Each row was made from one small tree. The marks that hang from a mark follow it in brackets, in alphabetical order. Every link used is in the known rows. Write each row's tree.
(in the rows, 128 means zero)
Known rows
totud(duzo vanonan): [155 122 138 143 161 129 150 132  87 123 106 173 101 111 118  97 120 147
 120 136 203  83  80 164 125 111  92 152 126 172  87 112 154 139 123  95
 144  77 124 159 108]
suman(robi(nefofef(totud))): [146  98 129 114 108 151 116 137  99 134 130 134  92 158  88 157  97 114
 129  67  54 103 137 110  51 123 135 109 133 180 128 139 138 131 160 135
 162 121 144 143 133]
nefofef(robi zevimal(duzo)): [177  85 141 118 159 155 146 130  34  87 169 132 151 163 121 116 116 178
 117 160 187 118 120  93 124 143 137 132 121 192 143 113 121 115 122 134
 122  96  90 137 164]
duzo(totud(nefofef suman)): [132 121 135 117 126 113 196 146 197 117 125 112 120 140 154 122 100  92
 108  62 136 115 118 142 105 114 129 131 104 144 109  82 165 136 109 155
 194  57 127 141  96]
busu(totud zevimal(duzo)): [ 65 130 124  77 153 156 136 126  93  94 154 131 144 181 179 195  74  98
 117 172 143  97 133 123 139 140 164 120 131 191 165 164 111 126 136  92
 151 122  90 131 124]
suman(totud zevimal): [155 119 119  68 115 144 145 132 156 120 163 175 107 137  85 159 130 117
  86 137 130 123 115 155 100 147 186 116 118 175 156 179  98 115 131 102
 110  91 102 134 135]
vanonan(robi(busu)): [ 81 114 139 141  66 160 165 139 162 124 157 116 105 140 138 116  96 101
 113 187 113  80 169  90 119 106 128 143 140 190 167 101 143 149 141 156
 169 119 116 156 108]
totud(duzo nefofef suman vanonan): [156 121 113 143 174 105 175 129 127 128  73 136 122  86 152  75 121 126
 126 121 191 112  72 170 126  97  91 134 108 173  43  81 159 114 141 115
 192  44 121 149  96]
vanonan(totud): [112 121 130 114 114 191 157 147 146 152 145 206 128 136 121 136  83 112
  99 101 138 101 110 114  99 145 147 149 141 132 125 132 144 124  96 134
 169  98 129 161 106]
totud(suman(robi(nefofef)) vanonan): [136 107  98 130 124 103 115 140 146 139 123  88 116 106 122 123  99 118
 143 154 116 107 115 131 114  97  88 141 111 185  84 107 159 106 180 118
 141 110 150 143 107]
zevimal(suman(robi)): [123  86 129 113  80 146 161 137 112  94 131 125 124 164 148 179  80 106
 133  81 115 113 174 126  94 105 155 107 121 166 114 148 131 162 127 115
 126 133 153 145 133]
nefofef(robi(suman) totud): [200 104 121 101 178 144 115 114 134 154 186 111 137 173 121 127 116 155
 118  37 138 108 114 105  82 127  96 136 132 204 115 139 137  92 124 169
 151 137 102 157 161]
vanonan(robi(busu duzo(totud(nefofef)))): [ 86 123 155 139  84 135 186 141 139 115 168 117 105 134 160 146 108 137
 110 164 108  65 173  83 112  82 149 148 131 193 177  63 129 173 127 165
 199  87 113 166  89]
nefofef(zevimal): [132 115 146 132 147 173 147 136 104  82 149 127 134 138 109  90 105 122
 105 178 154 128 138 135 120 145 143 141 134 156 147 153 104 121 122 123
 122  93 118 149 142]
duzo(totud(suman)): [139 126 136 127 124 110 170 149 200 118 159 114 128 138 148 127 102 100
 110  91 138 115 125 145 118 120 114 155 109 155 123 100 159 135 103 139
 167  81 125 148 116]
totud(vanonan(robi)): [129 117 141 121 108 132 158 138 124 128 124 138 101 132 135 106  97 125
 116 173 173  65 132 122 131 103  96 152 121 183 112 100 156 129 151 144
 132 103 135 154  84]
suman(zevimal(busu(totud))): [122 121  96  74 107 172 136 133 144 109 132 131 126 141 104 183  82  97
  86 141 107 150 153 121 118 135 168  94 141 172 142 169  78 127 112  97
  86 114 110 161 113]
robi(busu duzo suman): [ 48 126  97 140 138 162 120 122 158 132 215  72 140 127 144 166 111 164
 117 139 121  96 170  97 125  83 160 164 154 203 195 121  73 156 119 145
 171 149 107 167 158]
suman(zevimal(busu)): [118 111 103  94  98 174 150 138 140 129 139 136 129 137  94 173  96 105
  83 144 105 148 155 115 113 141 169  92 135 171 137 146  76 129 109 102
  85  97 111 164 127]
suman(robi zevimal(busu duzo)): [109  85  83  76  74 157 143 138  74 128 148 142 104 155  76 246  98 136
 107 121  77 138 164  88 122 139 188  65 134 197 136 109  75 141 122  84
  80 114 102 135 152]
busu(zevimal(suman)): [ 81 111 150 115 119 156 167 134 138 102 145 117 163 165 188 163  75  82
 117 169 130 111 162 126 114 127 152 121 113 172 137 168 112 137 126  95
 125 105 126 159 129]
busu(robi(duzo)): [138 113 128 125  95 134 129 136  60 141 133 134 129 151 172 153 133 169
 115 114 168  68 134  97 108  90 179 164 140 177 146  84 140 161 121 114
 151 111 132 156 128]
robi(suman): [107 114 117 115 122 154 129 122 166 138 144 105 121 150 137 127  90 115
 108  80 136 101 144 123 113 117 160 147 138 169 149 147 115 132 115 145
 144 146 124 150 151]
busu(totud): [126 128 114  93 136 158 128 131 129  94 127 145 117 161 146 143  80  95
 110 117 143 104 132 145 114 122 142 135 141 159 143 169 136 135 123 124
 159 130 124 141 106]
robi(busu duzo): [ 68 123 105 151 133 162 141 140 117 118 203 121 140 132 131 166 116 154
 113 171 124  94 157 107 117  95 138 154 142 190 174 105  93 169 118 133
 180 109 110 166 136]
suman(totud): [147 113 131  94 143 140 142 141 143 131 160 174 107 165 111 139 131 111
 103 115 148 100 112 146  97 136 163 128 120 148 139 183 146 130 135 119
 148  90 116 138 127]
busu(robi(suman) totud zevimal): [ 98 136 124  68 116 137  93 110 135 132 124  70 126 163 217 162 108 105
 127 160 146  74 141 104 142 111 188 148 147 186 177 172 144 113 150  86
 127 163 111 147 124]
totud(duzo nefofef vanonan(robi(suman))): [145 116 153 127 136 121 179 115 105 129  67 143  78 103 152  75 111 141
 122 123 181  61 108 131 120  87 129 133 127 184  85  83 158 135 144 138
 178  78 121 157  84]
suman(robi(duzo vanonan) totud): [172 104 105  99 123 106  92 136  65 147 215 170 109 175 113 201 156 174
 134 148 108  82 126 123 125 104 174 160 135 181 137 156 133 164 151 103
 138 101 116 132 149]
zevimal(vanonan): [129 109 102 122 109 158 137 142  85 126 145 150 111 178 128 145  68 100
 110  82 162  90 107 124  91 144 130 142 116 137  92 100 143 161 131 173
 110 106 116 142 130]
duzo(totud(nefofef(robi zevimal) suman)): [188 109 143 119 152 112 183 141 163  99 136 101 134 132 149  89 121 123
 116 115 148 122 117 129 112 123 116 133 100 149 112  86 165 113 114 153
 170  52 113 146 111]
totud(nefofef(robi(busu))): [137  91 106 120 127 161 172 135 128 133 113 126 119 157 131 115 115 118
 120 107 137  90 125 101  94 117 126 101 117 159 121  99 163 134 129 163
 185  81 115 142 112]
totud(duzo nefofef(robi zevimal)): [219  94 154 136 163 146 170 123  44  91  78 169 120 127 129  57 135 153
 118 144 167 108  96 129 100 132 143 111 123 159  98 110 142 120 115 117
 173  48  97 156 134]
totud(suman(zevimal)): [139 123  94 116 101 129 146 133 182 123 143 116 153 108 130 127  92  99
  99 158 121 151 128 148 124 131 142 143 118 192 123 120  98 107 125 116
 140 100 110 146 145]
vanonan(totud(nefofef(zevimal) suman)): [119 121 120 117 142 180 175 140 167 133 132 158 151 101 139  93  86 103
 104 133 138 142 103 118 111 143 149 135 129 134 104 121 125  92 113 142
 187  66 123 154 105]
suman(robi(duzo(totud))): [154 105 129 121 102 117 139 145  79 117 162 156  98 149 128 193 121 155
 127 116  84  73 156 120 113 106 162 136 127 168 140  89 125 170 117 110
 155 104 131 150 133]

Which tree is each row?
[149 117 143  91 137 118 148 139 143 132 155 164  91 143 120 122 133 123
 112 162 170  70 113 139 116 113 127 140 113 170 124 154 165 120 163 128
 130  91 122 142  92]	suman(totud(vanonan(robi)))
[156 124 126 104 165 162 144 119  57  62  91 155  99 140 145 106  87 107
 115 116 168 115  97 154 101 133 153 119 136 146 104 146 132 139 130 129
 155  85  99 143 106]	busu(totud(duzo nefofef(zevimal(vanonan))))
[ 38 134 126 152 110 185 101 140 121 159 231 119 155 139 125 168  90 178
 121 144 104  93 123  55  84  82 132 207 163 195 181 123 111 173 136 169
 183  98 126 177 105]	robi(busu duzo nefofef vanonan(totud))
[ 92 129 131 130  87 148 143 130 117 102 176 119 119 135 167 150  94 129
 117 212 112  70 181  92 128  82 147 158 150 212 184 107 112 160 143 147
 184 133 108 166 100]	vanonan(robi(busu(totud) duzo))
[123 122 122 101 162 128 113 120 128 137 197 134 130 143 148 165 129 165
 106 112 141  90 142 123 109  99 202 161 136 186 171 162  83 137 124 129
 156 130 106 159 156]	robi(duzo suman(totud))
[115 114 144 105 104 151 106 117 124 159 123  71 108 160 140 124 104 141
 119  11 135  87 124  81  54  97 160 151 147 193 159 133 147 119 153 156
 150 147 141 152 136]	busu(robi(nefofef(totud) suman))
[142 111 122 134  82 141 140 138  50 122 162 149 114 168 161 149  66 130
 111 138 144  63 140  93  98 116 148 162 121 173 111  59 125 173 141 185
 125 109 109 161 118]	zevimal(vanonan(robi(duzo)))
[ 79 124 109  64 111 143 114 124  25 113 144 105 121 204 210 214  81 116
 131 128 191  69 103  90 129 133 175 137 128 186 139 110 156 143 161 112
 106 134  91 125 122]	busu(robi totud zevimal(duzo vanonan))
[124 104  86  69  84 141 127 135 160 129 189 143  77 128  57 202 153 123
 115 174  63 116 140 134 111 136 171  92 128 186 173 172 108 127 158  82
 109 115 102 123 149]	suman(robi(busu) totud zevimal)
[110 124 120 107  77 153 105 122 133 185 164 108 129 163 162 135 114 159
 123  54 178  77 107  74 128 101 162 202 162 167 141 119 172 143 116 141
 133 137 134 150 134]	busu(robi(suman vanonan(totud)))
[135 106 162 107 153 160 163 132 113  59 174 119 144 148 128 117 107 124
 111 144 170 143 146 143 104 131 162 126 120 157 148 204 104 126 133 113
 105  97 126 149 138]	nefofef(zevimal(suman(totud)))
[123 110  51 116  74 130 124 138 157 127 177  86 120 114 108 173  95 100
 126 166  82 141 127 123 125 130 124 126 118 191 107  90 109 129 154 128
 113 120 104 134 157]	totud(suman(robi(busu) zevimal(vanonan)))
[179 111  94  65 130 106 116 133  84 124 186 179  87 114  76 214 159 180
 115 189 110  91 122 147 120 114 172 116 116 200 133 144  87 125 165  69
  92  99 112 135 129]	suman(robi(duzo) totud(vanonan) zevimal)
[133 130 115 103 138 108 166 147 202 122 160  94 121 111 117 151 108 119
 103 125 148 135 120 142 140 112  92 133 106 170 107  97 134 115 113 115
 105  70 122 159  91]	duzo(totud(suman(zevimal(busu)) vanonan))
[113 110  98  87 141 173 147 139 129 120  99 130 117 168 139 169  79  76
 103 103 123 130 152 111 111 119 160  76 140 133 116 164 131 135 117 124
 139  98 125 163  84]	zevimal(busu(totud(nefofef)))
[110 122 153 108  69 177 155 129 176 166 148 164 112 123 155 116  70 114
 103 126 118  76 147  73 114 121 169 169 152 171 150 120 136 117 113 162
 170 137 121 172 105]	vanonan(robi(suman) totud)
[105 114 102  89 103 166 128 121 178 140 148  96 126 134 112 163  89 117
  90 107 109 137 162 105 119 126 182 116 143 181 154 156  70 121 108 121
  92 139 111 166 149]	robi(suman(zevimal(busu)))
[137 135 144 136 128 115 128 139  96 129 222 135 146 173 148 171 114 184
 113 107 155  81 128 113 130  89 132 209 138 181 149  94 127 192  96 149
 152  75 120 157 124]	robi(duzo(totud) vanonan)
[185  98 119  80 179 119 158 137 118 139 124 168  96 155 117 122 146 137
 117 115 188  77  81 144  98 117 124 108  97 150  92 146 182 107 161 135
 147  63 120 132  89]	suman(totud(nefofef(robi) vanonan))
[132 110 151 130 138 189 162 133  63  70 163 151 141 133 137 119  67 128
 114 110 185 140 109 119  94 145 143 145 127 137  96 142 107 142 111 139
  92  93 118 166 131]	nefofef(zevimal(suman vanonan(totud(duzo))))
[124 119 136  88  82 147 101 127  95 111  83 101 103 164 169 135  90 112
 122  81 147  79 126  97  73  94 171 146 147 173 162 149 177 138 157 126
 153 145 145 144  89]	busu(robi(nefofef) totud)
[136 117  99 124 112 149 136 146 140 159 168 180 147 105 142 160  96 126
 120 144  95 113 123 109 120 125 155 157 138 160 105 103 127 116 111 115
 181 106 127 163 126]	vanonan(totud(suman(robi(duzo))))
[101 105 121 111  98 186 169 142 106 115 165 162 140 168 160 176  32  98
 113  33 171 113 115 103  71 133 139 138 116 128  78 122 136 160 110 174
 105 115 138 163 107]	zevimal(suman vanonan(totud))
[125  93  96  78  68 147 146 132  71 113 150 156 100 146  83 219  99 149
 112 117  90 115 141 114 114 139 185  97 128 210 147 100  84 147 129  96
 115 120 106 115 160]	suman(robi zevimal(duzo))
[ 93 117 117 101  89 163  82 115 166 160 166  53 138 157 109 156  70 136
 103  89  93 139 146  68  92 103 167 160 153 200 170 172  79 140 142 154
  85 134 122 165 138]	robi(nefofef suman(zevimal(busu)) vanonan)
[162 117 138  99 184 121 168 133 105 127 103 197  78 129 110 110 152 132
 113 105 195  83  67 171  99 116 138 113 110 151  86 150 169 125 147 107
 166  46 114 140  92]	suman(totud(duzo nefofef vanonan))
[155 133 142 109 139 127 136 122  96  92 105 160  90 119 154 111  97 121
 122 170 177  76 109 148 134  98 110 153 140 190 111 137 160 133 141 106
 155 116 116 157  78]	busu(totud(duzo vanonan(robi)))
[ 92 115 159 112  82 144 120 135 100 149  99  97 129 160 180 134 108 107
 123 168 122  71 129  82  89 117 175 139 126 178 167 134 156 126 163  95
 133 107 132 155 119]	busu(robi(nefofef) zevimal)
[ 57  91 151 102 102 150 160 133  73  98 147 106 147 181 173 217  64 110
 134 138 105 105 162  91  93 122 180 100 111 201 152 145 108 147 150  94
 131 119 125 139 144]	busu(zevimal(duzo suman(robi(nefofef))))
[125 124 114  96 138 129  94 117 171 160 213 107 125 183 128 141 119 141
 117  85 162 101 115 121 131 110 153 187 144 178 152 190 137 142 137 149
 123 129 112 133 156]	robi(suman(totud) vanonan)
[160 105  62 105  76 118 119 135 131 131 151 114 124 123 119 167  89  99
 121 149  88 138 123 134 120 137 141 128 111 185  92  93 112 122 150 124
 104 114 110 134 155]	totud(suman(robi zevimal(vanonan)))
[153 100  59  95  84 123 151 131 127 127 107 115 111 121 126 161  84  90
 119 109  87 134 117 134 101 133 159  96 103 169  69  72 115 124 154 143
 136  84 115 123 131]	totud(nefofef suman(robi zevimal(vanonan)))
[148 106 109 118 119 117 103 133 108 147 202 151  81 156  83 166 169 152
 145 152 113  92 105 131 131 114 133 145 146 179 137 169 173 166 154  86
 152  96 102 130 154]	suman(robi(busu vanonan) totud(duzo))
[146 103 148 113 169 170 152 122  81  64 196 101 139 154  99 140  99 138
 125  86 117 158 153 133  84 134 117 108 133 187 121 181  89 110 140 126
 113 113 130 150 153]	nefofef(totud zevimal(suman(robi)))
[ 46 124 120 114 121 155  80 118 206 159 224  36 115 166 107 139 109 138
 128  93 120 105 124  81  89  90 138 181 152 197 200 199 136 148 174 174
 146 140 117 143 140]	robi(busu nefofef suman(totud) vanonan)
[ 49 136 123 137 141 144 149 146 122 112 237  98 132 152 161 202 110 139
 118 189 119  74 144 102 124 112 129 156 120 174 170  82 104 175 124 135
 143  84  90 169 124]	robi(busu(zevimal(vanonan)) duzo(totud))
[108  87 126 117  72 163 169 143  95 112 145  97 128 189 173 187  32  79
 116  84 139 121 178  64  89 107 149 101 116 149  79 115 128 175 134 172
  57 119 130 183  99]	zevimal(busu suman vanonan(robi))
[128 123  76 108 142 124 141 139 176 137 145  90 147  94 115 142 104 115
 105 176 149 152 119 138 149 112  94 124 113 190  85 118 100  92 140 103
  90  87 119 161 110]	totud(suman(zevimal(busu)) vanonan)
[ 99 125 156 115 112 125 207 147 172 114 132 112  77 136 134 122 106 119
 114 110 156  65 130 120 115  93  96 129 110 159 125  66 182 152 136 165
 170  62 135 144  53]	duzo(totud(nefofef vanonan(robi(busu))))
[105 110 156  87 101 129 151 132 114 124 144 105 142 174 206 173 131 108
 126 152 164  87 141 108 111 109 188 126 114 174 150 173 155 130 150  74
 109 109 128 150 126]	busu(robi zevimal(suman(totud)))
[207  82 110 121 158 166 120 141  44 113 164 109 144 169 113 116 102 138
 116 172 158 134 123  76 114 152 118 111 119 139  94 121 127 118 127 152
  51  93  93 171 144]	nefofef(robi zevimal(busu vanonan))
[122 133 129 127 124 163 111 117 147 178 186 150 137 141 137 125  95 158
 116  72 164 101  97 104 130 116 145 207 164 170 127 147 139 142  94 143
 153 120 112 161 145]	robi(suman vanonan(totud(duzo)))
[151 130 139 101 142 129 160 120  93  92  69 161  83 121 159 102  96 113
 121 142 179  69 105 148 121  94 122 127 133 176  96 124 167 132 147 123
 181  91 121 150  57]	busu(totud(duzo nefofef vanonan(robi)))
[108 125 144 122 166 156  96 112 114 137 184  89 141 143 136 156  87 168
 109  37  94 105 145  88  40  89 165 161 147 216 173 146  62 126 142 174
 176 140 125 177 148]	robi(duzo nefofef(totud) suman)
[158 101 136 122 133 137 117 132  80 134 122 143  81 135  83 142 109 139
 137  83  83  92 112 124  62 115 110 115 131 189 104 131 143 128 165 117
 154 108 141 148 123]	suman(robi(nefofef(totud(duzo vanonan))))
